Known rows, with every way that one mark hangs from another
{ziba {movup {duti zizu}} rovu}: [-1.16  3.30  0.79 -1.33  2.73 -2.19 -1.19  0.40 -4.21  2.99  0.60 -6.37
 -0.02  1.69 -1.70 -2.56 -2.10  1.44  1.02 -0.93  1.89 -0.47 -5.47  3.17
  0.41  3.27 -1.29]
{tuvi duti kuri}: [ 0.74  3.03  1.02 -1.16  0.62 -0.90  2.65 -1.22 -2.81  0.86 -2.35 -3.30
  3.17  0.49  0.32  1.19 -1.03 -0.26 -2.24  2.43 -0.16 -0.80 -3.75  4.72
 -0.99  6.48  1.01]
{kuri {movup {duti {tuvi ziba}}}}: [ 1.55  3.72 -0.34 -1.36  2.72  0.25 -0.45 -0.94 -2.42  4.42  1.02 -6.06
  2.36  0.63 -2.54 -3.39 -3.11 -1.43 -1.71 -1.05  1.88  1.21 -3.42  2.55
  2.12  2.84 -1.85]
{duti tuvi}: [-1.16  2.99 -0.36  0.30  0.35 -0.37 -0.55 -1.45 -3.38  2.33  0.57 -3.51
  0.97  1.96 -1.53  0.20 -2.40 -0.48 -1.99 -0.69  1.22  0.17 -3.06  1.87
 -0.32  2.89 -1.98]
{duti tuvi zizu}: [-2.56  3.52 -2.04  1.30  1.60 -0.12 -0.89 -1.25 -4.25  2.46  2.02 -4.33
  0.79  2.35 -2.84  0.02 -2.26 -0.10 -0.37 -2.32  1.53  0.00 -4.80  1.36
 -0.65  3.16 -3.26]
{duti {tuvi kuri ziba}}: [ 0.36  3.41  1.52  0.74  0.88  1.24  1.00 -2.84 -2.05  2.91  1.28 -3.25
  3.43  1.40 -2.19 -0.35 -0.63 -2.79 -0.76  1.41  1.71  0.28 -1.68  4.49
  1.33  5.38 -1.27]
{duti {tuvi ziba}}: [ 0.01  3.22  0.87 -0.18  0.65  1.31 -0.21 -1.87 -2.24  2.80  1.78 -3.93
  2.66  1.24 -2.12 -0.46 -1.90 -1.99 -1.19 -0.20  1.65  0.68 -2.24  2.83
  1.31  3.98 -1.68]
{zizu {duti movup {tuvi kuri ziba}}}: [-0.62  3.31  1.58 -2.28  3.38  1.23  1.63 -2.31 -3.68  1.51  1.01 -5.27
  3.69  0.01 -1.87 -2.95 -0.20 -2.21 -2.21 -0.49  0.39 -2.89 -2.98  6.05
  3.51  5.21 -1.77]
{movup {duti {tuvi ziba}}}: [-0.38  3.30  0.18 -0.22  1.63  0.13 -1.39 -2.75 -2.14  3.22  1.49 -4.70
  1.83 -0.28 -2.54 -2.27 -1.85 -2.10 -0.40 -0.31  1.09  1.05 -1.77  3.32
  2.57  3.12 -2.51]
{duti movup}: [-0.38  1.95  0.88 -2.36  0.45 -1.13  0.11  0.97 -4.71  1.34 -1.50 -3.70
  0.45  0.21  1.05 -0.99 -2.32  0.94 -2.48 -1.14  0.82 -2.52 -4.01  3.80
  0.20  1.74 -1.17]
{movup {duti {tuvi {ziba {rovu rofu}}}}}: [ 1.24  2.70  2.39 -0.76  1.98 -0.52 -0.14 -1.39 -2.96  4.48  2.13 -3.41
  2.36  0.39 -2.57 -1.19  0.44 -2.42  0.76  0.38  1.37  1.27 -1.98  3.43
  1.69  4.46 -1.14]
{dibebus kuri}: [-0.30  3.74 -0.39 -2.06 -0.24 -1.52  0.44  0.31 -3.07  1.59  0.22 -1.71
 -0.06  0.06 -0.57  1.55 -3.21 -0.85 -0.51  2.54  1.87 -1.32 -2.33  3.32
 -1.42  3.48 -0.28]
{movup {duti {tuvi kuri ziba} zizu}}: [-1.39  4.28 -0.74  1.65  3.30  0.29 -0.54 -3.70 -2.73  3.53  2.68 -4.75
  2.35  0.40 -3.99 -2.27 -0.27 -2.38  1.73 -0.50  1.50  0.29 -2.93  4.48
  2.55  5.13 -3.09]
{tuvi {duti zizu} ziba}: [-0.02  3.34 -0.35 -1.02  2.10  0.63  1.00 -0.61 -2.90  1.68  1.05 -5.30
  3.80  0.35 -1.20 -0.18 -1.65 -1.24  0.00 -0.58  0.16 -0.19 -5.24  3.56
  0.43  6.78 -0.78]
{rovu rofu {ziba {movup duti}}}: [ 0.59  2.14  0.91 -3.26 -0.24 -0.78  0.18  1.61 -3.75  2.19 -0.39 -2.24
  2.03  1.41 -0.07  0.04  0.87 -1.65 -2.30 -0.76  2.70  1.89 -3.11  1.69
 -2.86  2.00 -2.78]
{rofu rovu}: [ 1.66  2.57  3.21 -1.54 -0.30 -1.42  0.74  0.66 -3.52  0.29 -1.29 -2.18
 -0.08  1.62 -0.57 -0.03 -2.62  0.91 -0.96  0.79  1.78 -1.95 -2.05  2.86
 -2.03  3.98  1.11]
{dibebus {kuri {movup {duti {tuvi ziba}}}}}: [ 1.36  5.78 -2.12 -1.68  3.20 -0.57  0.18 -0.69 -2.42  4.31  2.74 -4.62
  1.96 -0.10 -2.76 -2.91 -4.16 -2.08 -0.26  0.43  2.38  0.52 -2.57  3.22
  2.21  3.17 -1.69]
{ziba {movup {duti {tuvi kuri} zizu}}}: [-2.58  4.84 -1.57  0.65  2.79 -1.08 -0.39 -2.37 -3.85  2.30  1.73 -5.31
  1.51  2.22 -2.93 -3.28 -1.36 -0.04  0.02 -1.57  1.34  0.50 -4.45  2.94
  0.75  2.71 -3.93]
{zizu {duti movup {tuvi kuri}}}: [-1.69  3.17  0.61 -2.08  3.18 -0.12  1.51 -2.07 -4.82  0.98 -0.36 -4.71
  1.94  0.50 -1.23 -2.06 -0.73 -0.41 -3.07 -1.00  0.14 -3.15 -4.02  5.26
  1.93  3.98 -1.89]
{movup {duti tuvi zizu}}: [-2.83  3.98 -2.83  1.24  2.64 -0.92 -2.18 -2.12 -3.97  2.94  1.67 -5.04
 -0.13  0.83 -3.19 -1.99 -1.89 -0.22  0.35 -2.48  1.06  0.35 -4.21  1.96
  0.67  2.29 -3.77]
{tuvi duti}: [ 0.41  2.59  0.44 -1.69  0.38 -0.98  1.31 -0.29 -3.10  1.05 -1.94 -3.96
  2.36  0.14  0.63  0.88 -2.23  0.09 -2.50  0.70 -0.18 -0.49 -4.47  3.33
 -0.89  4.88  0.30]
{movup {duti {tuvi kuri}}}: [-1.15  3.53 -0.32  0.95  1.69 -1.21 -0.42 -3.09 -2.79  2.89 -0.43 -3.47
  0.90  0.29 -2.24 -1.39 -0.88 -1.09 -0.81  0.90  0.94  0.25 -2.14  3.95
  1.05  3.33 -2.06]
{movup {duti tuvi}}: [-1.57  3.26 -0.96  0.20  1.60 -1.11 -1.60 -2.07 -3.21  2.69  0.24 -4.04
  0.17  0.21 -1.84 -1.68 -2.16 -0.66 -1.30 -0.74  0.84  0.51 -2.55  2.52
  0.77  1.69 -2.63]

Rows
[-1.92  3.71 -1.26  0.02  2.74  1.21 -0.60 -0.66 -5.02  2.53  3.13 -5.32
  2.25  1.39 -2.04 -2.90 -1.56 -1.04  0.11 -3.91  1.28 -1.20 -4.92  3.46
  2.83  3.18 -4.08]	{duti movup {tuvi ziba} zizu}
[ 0.05  3.68  2.34 -2.39  2.10  1.46  1.66 -2.79 -2.18  1.58  1.88 -5.53
  4.65  2.07 -2.50 -2.42 -0.79 -2.34 -2.68  0.74  1.18 -0.69 -2.94  4.38
  1.86  5.75 -1.52]	{zizu {duti {tuvi kuri {ziba movup}}}}
[ 1.26  2.93  3.42 -2.71  1.38 -1.03 -0.51 -0.24 -2.08  3.40  0.42 -6.10
  1.94  0.52 -0.99 -3.12 -1.61 -0.60  0.13  1.25  1.80  0.18 -2.87  4.49
  2.38  4.04  0.34]	{tuvi {ziba {movup duti} rovu}}
[-0.73  3.97 -0.14  1.60  2.06  1.43  0.69 -2.78 -2.94  3.18  2.65 -4.09
  2.89  1.98 -3.59 -0.64 -0.66 -2.29  0.92 -0.32  2.02  0.02 -3.23  3.91
  1.08  5.90 -2.35]	{duti {tuvi kuri ziba} zizu}
[ 3.89  3.06  3.52 -2.09  3.01 -0.88  1.35 -0.13 -1.83  5.13 -1.60 -5.47
  2.32 -0.11 -1.49 -2.09 -1.50 -0.57  0.30  2.95  2.74 -0.68 -3.13  5.81
  1.79  6.37  2.36]	{tuvi {kuri {movup duti}} {ziba rovu}}
[-0.10  2.82  1.64 -2.28  1.96 -2.36  0.13  1.23 -4.39  3.23  0.94 -4.46
  0.85  1.93 -1.33 -1.28 -0.34  0.99  0.68 -0.89  1.77  0.12 -5.14  1.94
 -1.14  2.73 -1.40]	{ziba {movup {duti zizu}} {rovu rofu}}
[ 0.96  3.20  2.31 -2.44  0.54 -1.44 -0.23  1.12 -3.76  0.37 -0.90 -2.89
  0.44  2.36 -0.56 -2.77 -1.07 -0.43 -0.80 -0.73  3.45  0.12 -2.66  2.84
 -1.67  3.52 -1.20]	{rofu {rovu {ziba {movup duti}}}}
[ 1.24  2.19  3.11 -3.23  0.90 -2.76  0.59  1.37 -3.94  2.88 -0.50 -3.50
  1.19  1.12 -0.21 -1.03 -0.28  0.48 -0.94  1.04  1.57  0.47 -3.52  2.56
 -0.89  2.39 -0.31]	{ziba {movup duti} {rovu rofu}}
[-0.95  4.56  0.13  0.42  1.93  1.20  0.95 -2.25 -3.03  2.36  3.42 -5.20
  3.92  3.40 -3.01 -2.15 -1.14 -1.71  0.04 -0.87  2.46  0.45 -4.00  3.14
  1.43  4.89 -3.21]	{duti {tuvi kuri {ziba movup}} zizu}
[-0.88  6.05 -4.76 -0.36  4.37 -1.58 -0.29  0.05 -4.32  3.58  2.85 -4.89
 -0.25  0.80 -3.55 -2.53 -4.31  0.00  0.35 -1.52  2.57 -0.01 -5.13  1.76
  0.29  2.46 -3.04]	{dibebus {kuri {movup {duti tuvi zizu}}}}
[ 0.23  2.73  2.47 -2.45  1.33 -2.39 -0.79  0.36 -3.29  2.61 -0.93 -5.57
  0.09  1.11 -0.36 -2.15 -2.20  1.03 -0.68  0.91  1.81 -0.18 -3.66  3.58
  0.74  2.79  0.12]	{ziba {movup duti} rovu}
[ 1.15  1.64  1.75 -3.10 -1.22 -0.06  1.46  2.47 -3.87  1.68 -0.10 -1.25
  2.88  3.09  0.17  1.30  0.49 -1.42 -3.08 -0.71  3.16  1.69 -3.58  1.06
 -3.81  2.98 -2.07]	{rovu rofu {ziba movup}}
[ 1.75  1.76  3.91 -3.24 -0.34 -1.80  1.71  2.13 -3.93  2.53 -0.28 -3.01
  1.95  2.57  0.12  1.06 -0.72  0.58 -1.67  1.00  2.16  0.11 -3.81  1.89
 -2.36  3.18  0.38]	{ziba movup {rovu rofu}}
[ 0.77  4.32  0.69 -1.55  1.97  0.57  2.89 -1.12 -2.70  1.12  1.24 -5.68
  5.41  2.05 -0.82 -1.67 -0.91 -1.06 -0.44  0.31  0.64  0.03 -5.30  4.63
  0.67  7.22 -0.82]	{tuvi {duti zizu} kuri {ziba movup}}
[ 2.23  3.12  0.99 -1.61  1.92 -1.68  1.22  0.12 -2.70  3.54 -2.95 -4.70
  0.89 -0.03 -0.80 -1.30 -2.60  0.65 -2.03  1.63  2.05 -0.67 -3.42  4.06
 -0.60  3.32  0.42]	{tuvi {kuri {movup duti}}}
[-1.44  3.48 -1.87 -2.06  2.80 -0.87  1.13  0.88 -5.36  0.57 -0.47 -5.58
  1.96  0.27  0.64 -1.63 -2.13  1.46 -1.34 -3.01 -0.61 -2.23 -7.02  3.93
  0.52  4.02 -2.04]	{tuvi {duti movup zizu}}
[ 1.60  2.91  2.97 -2.33 -0.43 -0.50  1.06  1.80 -3.89 -0.26 -0.33 -2.23
  1.13  4.05 -0.26 -1.07 -1.39 -0.02 -1.53 -0.62  3.78 -0.18 -2.78  2.52
 -3.01  4.28 -0.42]	{rofu {rovu {ziba movup}}}
[-1.47  4.33 -0.64 -0.28  1.71  1.29 -0.32 -1.31 -3.30  2.43  4.14 -5.91
  3.01  3.47 -2.76 -2.58 -2.26 -1.14 -0.42 -2.59  2.00  1.05 -4.55  1.61
  1.19  3.61 -3.97]	{duti {tuvi {ziba movup}} zizu}
[ 3.07  4.21  0.07 -1.45  3.33  0.81  3.54  0.07 -2.79  2.81 -0.01 -6.04
  4.99  1.32 -1.42 -0.93 -2.22 -0.66 -0.99  0.36  1.43 -0.35 -5.92  4.33
  0.15  7.95  0.53]	{tuvi {duti zizu} {kuri movup} ziba}
[ 0.46  3.36 -1.42 -1.34  2.98 -1.24 -0.67  1.16 -3.83  3.74 -0.85 -6.16
 -0.14  0.54 -1.91 -1.89 -3.63  1.44 -0.84 -1.93  2.08 -0.39 -5.52  2.00
 -0.86  2.47 -1.51]	{kuri {movup {duti zizu}}}
[-2.10  4.17 -1.31  2.00  1.99  0.11  0.36 -2.29 -3.84  2.62  1.46 -3.68
  1.36  2.28 -3.06 -0.02 -1.00 -0.50  0.10 -0.73  1.80 -0.38 -4.12  3.04
 -0.58  4.58 -2.80]	{duti {tuvi kuri} zizu}
[ 1.07  3.66 -0.88 -0.77  3.14 -1.40  0.73  0.04 -3.49  3.63 -1.27 -5.40
  0.78  0.53 -2.21 -1.69 -2.41  1.12 -0.33 -0.15  2.36 -0.79 -5.12  3.52
 -0.74  3.72 -0.84]	{tuvi {kuri {movup {duti zizu}}}}
[-1.09  3.38  0.03 -0.17  1.49 -0.49  1.09 -1.33 -4.74  1.89 -0.22 -3.27
  1.45  1.69 -0.43 -1.68 -1.05 -0.29 -2.10 -0.77  0.86 -1.62 -3.48  4.72
  1.23  2.90 -2.35]	{duti movup {tuvi kuri}}
[ 1.32  4.58 -1.44 -3.00  2.04 -2.39  0.27  1.46 -3.18  3.07 -0.61 -3.63
 -0.32 -0.87 -0.93 -1.25 -4.59  0.12 -1.15  1.55  2.30 -0.83 -3.36  3.01
 -0.27  2.17 -0.13]	{dibebus {kuri {movup duti}}}
[ 0.58  3.41  2.60 -0.26  2.79  0.27  1.48 -1.34 -3.84  3.46  1.28 -4.38
  2.67  1.68 -1.10 -2.45 -0.45 -1.45  0.15  0.52  1.73 -1.58 -3.14  6.37
  3.63  5.75 -0.44]	{duti movup {tuvi kuri {ziba rovu}}}
[ 2.79  2.05  3.26 -3.86  2.13 -0.71  3.10  1.48 -4.48  2.20 -0.03 -3.72
  4.34  0.05  1.06 -0.72  0.45 -1.08 -1.09 -0.06 -0.09 -1.25 -4.73  5.22
  1.68  5.97  0.99]	{tuvi {duti movup} {ziba {rovu rofu}}}
[ 0.19  3.79  0.00 -1.64  3.33  0.35  2.64 -0.63 -4.17  1.33  0.34 -5.13
  4.35  0.14 -0.15 -1.97 -0.38 -1.06 -0.01 -0.82 -0.12 -2.38 -5.42  6.39
  2.21  6.77 -0.96]	{tuvi {duti movup zizu} kuri ziba}
[ 1.68  3.96 -1.09 -1.30  3.01 -0.69  3.37  0.60 -3.87  2.23 -1.60 -5.58
  3.21  1.60 -0.85 -0.06 -2.65  0.91 -1.63  0.02  1.02 -0.68 -6.76  3.39
 -1.55  6.58  0.27]	{tuvi {duti zizu} {kuri movup}}
[ 0.21  4.43 -1.51  0.80  2.97  0.01  1.52 -0.54 -3.99  3.62  0.93 -4.97
  1.87  3.19 -2.96 -0.79 -2.80  0.68 -1.28 -1.63  2.82 -0.08 -5.60  2.24
 -1.22  4.53 -1.99]	{duti {tuvi {kuri movup}} zizu}
[ 0.29  5.53 -3.00 -1.38  2.91 -1.91  0.18  0.12 -3.57  3.51  1.28 -3.75
  0.03  0.15 -2.25 -2.24 -4.52 -0.50 -1.22  0.15  2.16  0.28 -3.58  2.52
  0.56  1.94 -1.90]	{dibebus {kuri {movup {duti tuvi}}}}
[ 0.49  3.04  2.25 -3.02  0.68 -0.33 -0.80 -0.56 -1.98  2.18  0.31 -5.39
  2.40 -0.01 -0.62 -2.78 -2.09 -0.94 -1.23  0.52  1.43  0.50 -2.39  3.66
  1.66  2.53 -1.48]	{tuvi {ziba {movup duti}}}
[ 2.36  2.29  4.22 -3.67  0.93 -1.26  0.65  0.76 -2.74  3.46  0.87 -4.16
  2.92  0.73 -0.77 -1.52  0.04 -1.18 -0.07  1.27  1.81  0.74 -2.57  3.42
  0.79  3.76 -0.15]	{tuvi {ziba {movup duti} {rovu rofu}}}
[ 0.93  3.59  0.64 -1.89  3.25  0.08  2.42 -1.26 -3.44  2.64 -0.70 -5.52
  2.68  1.77 -2.28 -1.14 -2.42 -0.26 -3.71  0.23  1.47 -1.26 -4.32  3.25
 -0.30  5.14 -0.32]	{zizu {duti {tuvi {kuri movup}}}}
[-0.41  3.69 -0.68 -0.13  2.08 -0.53  2.35 -1.29 -3.62  1.20 -0.87 -4.20
  2.87  0.94 -0.65  0.64 -0.85  0.20 -0.40  0.61  0.18 -1.03 -5.39  4.32
 -1.04  6.82 -0.23]	{tuvi {duti zizu} kuri}
[ 0.42  3.12  0.63 -2.36  1.69 -1.29  2.90 -0.39 -4.30  0.56 -2.48 -3.93
  2.98 -0.06  1.78 -0.96 -1.16  0.21 -2.65  0.39 -0.56 -2.29 -4.71  5.96
  0.75  5.09  0.12]	{tuvi {duti movup} kuri}
[-0.53  2.86  1.48 -1.78  2.02  1.71  0.02 -2.41 -2.62  1.91  1.73 -5.39
  3.14  0.32 -2.70 -1.05 -1.48 -2.28 -1.99 -0.42  0.70 -0.70 -2.63  3.21
  1.63  5.48 -1.51]	{zizu {duti {tuvi ziba}}}
[ 2.01  3.83  0.21 -1.02  3.32  0.07  0.86 -0.56 -2.56  4.13 -0.13 -5.95
  2.31  0.06 -2.54 -2.66 -1.92 -0.63  0.43  0.21  2.42 -0.61 -4.17  4.21
  1.05  5.12 -0.62]	{tuvi {kuri {movup {duti zizu}}} ziba}
[-2.27  2.72 -0.17 -2.61  2.86 -0.13 -0.06 -0.91 -5.05  0.92  0.18 -5.39
  1.34  0.23 -0.97 -2.36 -2.17 -0.02 -3.37 -2.71 -0.11 -2.90 -4.62  3.61
  1.82  2.54 -2.57]	{zizu {duti movup tuvi}}
[-0.98  3.61 -1.13 -1.11  3.09 -1.07  2.41 -0.22 -5.12  0.73 -1.22 -4.63
  2.80  0.57  0.33 -1.30 -0.88  0.74 -0.90 -1.25 -0.44 -2.56 -6.37  5.59
  0.57  5.42 -1.17]	{tuvi {duti movup zizu} kuri}
[ 0.45  4.12  1.75 -0.75  0.62  0.82  1.34 -2.14 -2.14  2.41  2.03 -4.28
  4.31  2.80 -1.70 -1.83 -1.24 -2.06 -1.65  0.81  2.10  0.83 -2.36  3.78
  1.42  4.55 -2.10]	{duti {tuvi kuri {ziba movup}}}
[-1.79  3.34 -1.18 -1.41  1.52 -0.61 -1.52  0.66 -3.99  2.11  0.65 -4.79
  0.64  1.64 -1.45 -1.78 -0.69 -0.50 -0.24 -2.43  3.11  0.94 -5.11  2.16
 -1.33  2.90 -3.63]	{rovu {ziba {movup {duti zizu}}}}
[ 0.31  4.50 -1.94 -0.06  3.97  0.53 -0.81 -0.84 -3.38  4.58  2.43 -6.93
  2.08  1.07 -3.91 -3.64 -3.19 -0.69  0.01 -2.87  2.24  0.88 -4.89  2.24
  1.89  3.21 -2.99]	{kuri {movup {duti {tuvi ziba} zizu}}}
[ 1.40  4.37 -0.66  0.76  3.10  1.36  1.84 -0.90 -3.09  4.38  2.33 -5.42
  3.63  2.81 -3.57 -1.41 -2.18 -1.22 -0.45 -0.87  2.92  0.28 -4.69  3.00
  0.65  5.67 -1.93]	{duti {tuvi {kuri movup} ziba} zizu}
[-0.04  3.27  1.85  0.18  2.56 -0.38 -1.23 -2.27 -2.45  4.38  1.65 -5.33
  1.43  0.27 -2.90 -2.53 -1.29 -1.79  1.06  0.67  1.56  0.79 -2.48  4.36
  3.28  4.82 -0.83]	{movup {duti {tuvi {ziba rovu}}}}
[ 4.05  3.53  1.71 -2.48  1.95  0.27  3.98 -0.01 -1.99  2.62 -1.65 -5.06
  5.29  0.72 -0.05 -0.69 -2.20 -1.05 -2.61  2.11  1.08 -0.17 -4.32  5.02
  0.26  7.57  1.86]	{tuvi duti {kuri movup} ziba}
[-2.98  4.15 -2.86  0.41  2.50  0.16 -1.76 -0.74 -4.46  2.66  2.56 -5.18
  0.94  2.97 -2.67 -2.78 -1.03 -1.29 -0.33 -3.82  2.99  2.25 -5.10  1.81
 -0.23  2.49 -5.38]	{rovu {ziba {movup {duti tuvi zizu}}}}
[-3.01  3.75 -2.43  0.06  2.82 -0.28 -0.58 -0.20 -5.94  2.01  1.92 -4.88
  0.39  2.02 -1.62 -2.30 -2.06  0.75 -0.90 -4.22  1.11 -1.64 -5.77  2.40
  1.15  1.91 -4.15]	{duti movup tuvi zizu}
[-1.03  2.89  0.87 -3.02  3.14  1.13  0.33 -1.32 -4.13  1.47  1.66 -6.06
  2.99 -0.06 -1.58 -3.19 -1.50 -1.67 -2.74 -2.29  0.11 -2.61 -3.64  4.46
  3.24  3.81 -2.32]	{zizu {duti movup {tuvi ziba}}}
[-0.06  3.02  1.75 -1.63  1.64 -2.24  0.15 -0.21 -4.07  3.29  1.65 -3.88
  1.50  2.44 -1.48 -1.99 -0.51 -0.34 -1.14 -0.69  1.44  1.57 -3.78  1.74
  0.10  1.95 -2.11]	{ziba {movup {duti tuvi}} {rovu rofu}}
[ 1.44  3.37  1.68 -3.42  0.44  0.26  1.84  0.00 -2.28  0.56  0.35 -5.66
  4.98  1.34  0.52 -1.48 -2.38 -1.08 -2.49  0.29  0.40  0.52 -4.18  3.57
  0.76  5.33 -0.32]	{tuvi duti {ziba movup}}
[-1.28  3.74 -0.75  0.95  1.84  1.27 -0.74 -1.73 -3.00  2.98  3.31 -4.79
  2.36  1.95 -3.32 -0.79 -1.86 -1.63  0.42 -1.84  1.65  0.45 -3.81  2.21
  1.11  4.47 -3.07]	{duti {tuvi ziba} zizu}
[ 3.88  2.91  2.58 -2.11  1.05  0.67  2.42  0.32 -1.76  3.59 -1.23 -4.25
  3.52  1.11 -0.92 -0.20 -2.13 -0.99 -2.00  2.04  2.74 -0.60 -2.92  4.40
 -0.26  5.53  1.39]	{tuvi {kuri movup} ziba}
[-1.20  3.93 -0.06  1.21  4.00 -0.12 -1.62 -2.18 -3.18  4.47  3.19 -6.14
  1.06  0.78 -4.07 -2.77 -1.08 -1.60  2.61 -1.11  1.84  0.39 -4.07  4.03
  3.09  5.24 -2.09]	{movup {duti {tuvi {ziba rovu}} zizu}}
